Known rows, with every step that occurs:
gefu/benimeg/lases: [ 19.0   3.6  -1.2  -2.5 -11.3   2.5   9.0  22.8 -14.3   6.4  -1.9 -10.5
 -14.4   1.0   0.3  10.2 -12.2  -6.7  23.3 -12.0]
benimeg/gefu/lases/sanarun: [ 29.8  20.1   3.5 -10.3 -12.6   1.1  31.3  15.6 -22.2   4.2   6.9 -18.1
 -18.5  -0.9  -6.2   8.7 -11.7  -6.2  19.0 -12.1]
fugog/benimeg/lases: [  6.4  -4.0  -6.6  -1.4 -14.3   6.1  15.6  31.0 -18.1  13.8  12.1  -6.5
 -19.5   3.6  -1.0  -8.2 -15.0 -15.9  15.2  -9.5]
benimeg/lases/reka: [  9.4  13.7  -3.5 -22.2 -23.4   6.5 -23.2  27.7 -23.3   7.4   7.2  -7.2
 -20.6  -0.7  -6.3   8.8 -11.2 -15.2  17.2  -9.3]
lases/sanarun/gefu/benimeg/fugog: [  5.0  31.4 -21.8  14.8 -17.9   0.8   2.4  12.5 -17.8   4.1  26.2  -8.3
 -17.5  -1.8  -6.3  17.0 -15.1  -0.7  21.8 -21.6]
benimeg/lases/reka/sanarun: [ 38.9  18.3 -16.8 -26.4 -25.1   9.9 -42.6  29.5 -26.5  -0.5  -3.5  -8.3
 -19.3  -0.4 -12.4  10.1 -12.1 -14.5  14.4  -7.5]
gefu/lases: [ 19.2   4.3  -1.8 -12.6 -10.8   6.2  30.5  20.4 -22.0  11.9  13.2 -10.9
 -18.0   2.9   4.0  11.4 -21.4 -11.5  16.9  -7.6]
reka/sanarun/gefu: [ 18.7  28.7 -28.6  -5.8 -14.1   9.4 -21.8  17.5 -22.7   3.8  18.3  -5.4
 -19.1   2.9  -6.7   5.6 -17.5 -12.9  19.3 -11.1]
gefu/benimeg/fugog: [  8.3   7.9 -14.7   4.6 -17.2  -1.3  14.7  19.4 -19.8   2.9  21.1  -9.5
 -12.6  -5.2   4.7  16.4 -18.7  -6.1  15.5 -18.6]
benimeg/gefu/lases/reka: [ 36.6  28.0   9.8 -23.2  -7.4   1.9   4.4  20.1 -24.8   1.8   4.8 -13.1
 -17.3   2.9  -4.8  10.8 -11.5 -12.6  23.2 -12.0]
nobuk/gefu/lases/benimeg/fugog: [ 18.3  31.9  -4.9   0.8 -16.1  -6.7  41.0  13.7 -13.4   7.5  19.5 -12.3
  -8.2  -1.0   4.7  17.0 -14.7  -0.6  22.5 -18.8]
lases/reka/sanarun: [ 26.1  16.6 -23.5 -22.2 -19.1   8.0 -40.9  22.2 -29.7  -6.7   7.7  -9.1
 -18.7  -4.6  -8.3  10.7 -20.7 -18.9   8.2  -8.7]
lases/benimeg/gefu: [ 19.2  23.4   1.1  -3.4 -12.4 -12.8  11.6  10.2 -16.7   2.9   8.9 -13.6
 -11.0  -7.0   0.3   4.4  -5.2  -9.0  31.5 -15.6]
benimeg/fugog: [ -6.5   8.6 -20.3  -3.5 -28.9   2.2  11.0  21.7 -24.9  10.2  35.1  -7.0
 -16.6  -5.6   3.4  11.2 -18.1 -10.7  14.8 -16.0]
derud/fugog/benimeg/gefu/lases/reka: [ 26.7   4.4  13.8 -15.8   8.2   1.6  28.7  32.6 -18.1   5.1   9.4 -12.3
 -20.0   5.5  -4.1  -2.8  -9.0 -17.4  16.2 -11.1]
gefu/benimeg: [  8.0   0.6  -6.4   0.8  -6.3   1.0  10.4  16.6 -17.6   0.1   8.2 -10.6
 -13.6  -2.2   4.5  10.4 -21.8 -11.2  15.4 -13.2]
fugog/benimeg/lases/sanarun/gefu: [  0.7  19.2 -12.5   8.8 -13.8   8.7   2.1  24.2 -15.5  15.0  16.7  -5.5
 -24.7   6.9 -12.2  -7.2 -11.4 -10.4  18.9 -12.5]
gefu/lases/benimeg: [ 35.6  13.4   2.8  -6.3  -9.3  -5.8  35.5  12.4 -17.7  11.0   4.6 -12.6
 -13.8  -1.1   4.5  14.5 -16.3  -7.7  26.9  -9.2]
derud/fugog: [-23.5 -13.6  -7.5  -9.2 -11.4   2.6  19.0  27.7 -18.2  10.7  22.1  -9.4
 -19.8  -4.9   3.8   4.5 -14.9 -16.7  11.1  -9.6]
derud/fugog/benimeg/gefu: [ -9.3  -8.4   1.5  -1.2   2.2  -1.6  31.4  31.1 -15.5   6.7  19.9 -11.1
 -18.1  -0.4  -0.1 -12.9  -8.4 -18.0  14.1 -14.1]
fugog/benimeg/gefu/lases/sanarun: [ 33.8  12.3   3.7  -0.7  -3.1   0.7  41.3  20.0 -20.7   3.6  10.0 -16.4
 -19.5   3.8  -6.6  -4.8 -15.5  -9.9  15.7 -12.3]
fugog/benimeg/lases/reka/sanarun/gefu: [ 40.5  33.2 -20.9 -10.5 -10.1  12.9 -42.9  30.7 -21.4   4.2   5.2  -2.0
 -22.5  10.2 -16.8  -4.0 -11.8 -16.3  19.0 -10.5]
reka/sanarun/gefu/benimeg: [ 33.9  28.5 -21.9   3.0  -2.5   6.3 -19.5  14.8 -18.0  -3.8   4.9  -7.1
 -14.8   3.7  -5.6  10.7 -18.4  -7.7  22.2 -14.6]
reka/sanarun/benimeg/gefu/lases: [ 44.9  37.1  -9.1 -12.4  -1.2   0.4  11.7  10.8 -18.4  -1.1   2.1 -17.3
 -10.2   4.3  -9.9  11.2  -8.7  -9.8  32.9  -7.3]

Rows:
[ 36.8  20.3  -5.2  -2.6 -20.7  -7.7  40.1  14.0 -19.0  12.9  17.6 -11.2
 -12.2  -2.5   4.7  20.6 -14.1  -3.1  27.1 -14.9] => gefu/lases/benimeg/fugog
[-15.0   3.7  -8.7   6.3  -7.6   7.2  15.7  32.6 -10.5  18.6  17.0  -6.4
 -26.7   6.2 -11.3  -7.7  -5.5 -11.5  17.1 -11.4] => derud/fugog/benimeg/lases/sanarun/gefu
[-18.4 -22.5  -7.2   0.7  -1.6   3.2  30.7  31.5 -16.3  10.4  25.0  -7.4
 -20.4  -1.5   3.8  -8.4 -18.1 -21.3   6.0 -10.7] => derud/fugog/benimeg
[ 14.3  37.9 -35.7 -11.1 -23.4   2.1 -37.9  15.7 -27.1  -3.2  23.0  -8.7
 -13.1  -5.5 -12.0  19.4 -13.6 -16.4  19.1 -10.6] => lases/reka/sanarun/benimeg/fugog
[ -9.3 -19.5  -2.0  -3.8  -7.1   4.6  28.0  38.9 -12.9  18.0  12.3  -6.9
 -21.3   2.5  -0.6  -9.1  -9.3 -16.3  12.8  -9.2] => derud/fugog/benimeg/lases
[  0.8  17.7  -3.6   3.9 -12.6   3.3   8.0  20.0  -9.0  -2.4  -3.5 -14.9
 -13.7  -0.9  -6.8   8.0 -12.7  -2.2  13.1 -17.0] => nobuk/gefu/benimeg/lases/sanarun
[ -6.8  13.2  -4.4   4.7  -1.6   2.4  11.5  16.4 -11.2  -6.5   9.9 -11.8
  -9.7  -0.7   4.3   7.1 -22.1  -9.3  10.4 -17.8] => nobuk/gefu/benimeg
[ -9.9  25.4 -18.0   2.2 -17.3   5.7  -6.8  12.7 -21.5   8.5  25.6  -7.2
 -22.8  -0.8  -8.3   6.6 -16.4 -10.7  17.4 -13.6] => lases/sanarun/gefu
[ 11.0  17.7 -16.1   1.6 -26.7 -10.1  16.8  12.8 -20.5   9.6  24.1  -8.5
 -12.3  -9.6   4.1  14.9 -13.1  -7.4  24.2 -17.1] => lases/benimeg/fugog
[ 28.7  42.3  -8.9   3.6 -15.2  -5.4  28.7  11.6 -16.2  18.5  22.8  -6.7
 -14.2   3.1   0.5  19.8  -9.8   0.0  36.6 -17.3] => sanarun/gefu/lases/benimeg/fugog
[ 71.7  25.6  -4.2 -19.1   0.2   5.9  -3.2  25.6 -25.7  -6.9  -2.2 -12.8
 -17.5   6.7 -10.9  -0.6 -16.1 -15.8  13.9 -10.0] => fugog/benimeg/gefu/lases/reka/sanarun
[ 11.7  24.9   2.0  -9.3  -6.8   4.4 -18.8  24.8 -12.0  -5.5  -5.6  -9.9
 -12.1   2.5  -5.2  10.5 -12.4  -8.6  16.7 -15.8] => nobuk/gefu/benimeg/lases/reka
[ -2.2  27.6 -13.1  -1.8 -22.8   7.6  -8.3  20.5 -17.1  14.6  12.5  -6.7
 -23.7   3.0 -12.0   6.0  -7.2  -6.0  24.7 -12.4] => benimeg/lases/sanarun/gefu
[-13.6  39.6 -16.1   6.4 -15.2   0.9  33.3   9.9 -13.8   6.1  27.2 -15.8
 -11.6   0.1  -7.1  18.8 -15.2  -3.8  18.1 -14.3] => nobuk/gefu/lases/sanarun/benimeg/fugog
[-12.1  17.5  -9.5  -5.0 -15.6   1.7   3.0  17.5 -14.7  13.9  12.2  -8.9
 -14.0   0.2  -5.7   7.8  -7.6 -13.8  31.3  -5.8] => sanarun/benimeg/lases
[ 42.6  33.7 -15.9 -19.7  -5.0   6.3 -16.9  13.9 -24.8  -1.7   2.8 -13.1
 -14.6   3.5 -11.9  19.7 -18.2 -16.6  21.4  -2.7] => gefu/lases/reka/sanarun/benimeg
[ 42.1  41.6 -24.5 -16.1 -16.7   4.3 -13.2  16.3 -25.8   1.3  14.7 -11.4
 -13.3   0.9 -11.4  25.5 -15.3 -11.2  22.2  -8.1] => gefu/lases/reka/sanarun/benimeg/fugog
[  3.8  29.6 -18.1  12.0 -12.1   2.0   3.8  16.6 -16.0   7.5  27.4  -4.6
 -14.2   1.2   0.8  15.1 -15.1  -4.2  26.4 -21.4] => sanarun/gefu/benimeg/fugog
[ 15.1  30.4 -27.6 -14.9 -11.5   4.0 -40.9  14.3 -25.3  -6.1  10.6 -10.1
 -14.4  -3.4 -12.6  13.8 -16.5 -21.3  18.2  -5.6] => lases/reka/sanarun/benimeg
[ 43.3  31.1 -16.3  -0.8  -7.7   8.3 -20.9  21.9 -13.7   2.9  -6.5  -7.2
 -15.5   7.6  -9.9  11.1  -9.7  -3.9  29.8 -13.5] => reka/sanarun/gefu/benimeg/lases
[-11.1  19.7 -13.3   8.5 -13.4  -0.1  15.6  18.6 -13.2  -3.4  23.4 -10.2
  -8.4  -2.8   4.8  12.5 -19.1  -4.3  11.8 -22.5] => nobuk/gefu/benimeg/fugog
[ 28.1  12.9   0.8 -13.4 -12.3   3.7 -19.4  24.5 -18.2   1.1  -6.9  -8.8
 -16.4   0.6  -5.1  14.1 -11.9 -10.7  21.4 -12.1] => gefu/benimeg/lases/reka
[ 13.6  33.0   4.1  -6.8   1.2  -3.0  31.6   9.8 -15.5   7.0  12.0 -15.4
 -10.7   4.2  -4.1  10.1  -6.8 -11.1  35.6  -8.4] => sanarun/benimeg/gefu/lases
[  3.7  23.6 -12.1  11.3  -5.7   3.0  -2.3   9.6 -16.0   0.9  13.5  -9.7
 -18.6  -0.4  -6.8  11.5 -16.9  -6.0  19.7 -16.3] => lases/sanarun/gefu/benimeg
[ -3.6  27.6  -8.1 -14.5 -16.0   3.1 -23.7  18.9 -18.6   8.0   7.6  -7.8
 -15.9   0.2 -10.6  12.4  -6.8 -17.3  29.5  -5.7] => sanarun/benimeg/lases/reka
[  3.6  22.0  -8.8   8.0  -0.1   3.2   1.4  12.8 -14.8   4.6  14.8  -5.8
 -15.5   3.7   0.3   9.7 -17.7  -9.4  26.1 -16.2] => sanarun/gefu/benimeg
[  0.7  15.9  -0.3  -9.2  -6.1   6.8  29.8  19.9 -15.6   5.7  15.0 -12.3
 -13.9   4.1   3.9   8.3 -22.3  -9.6  12.4 -12.2] => nobuk/gefu/lases
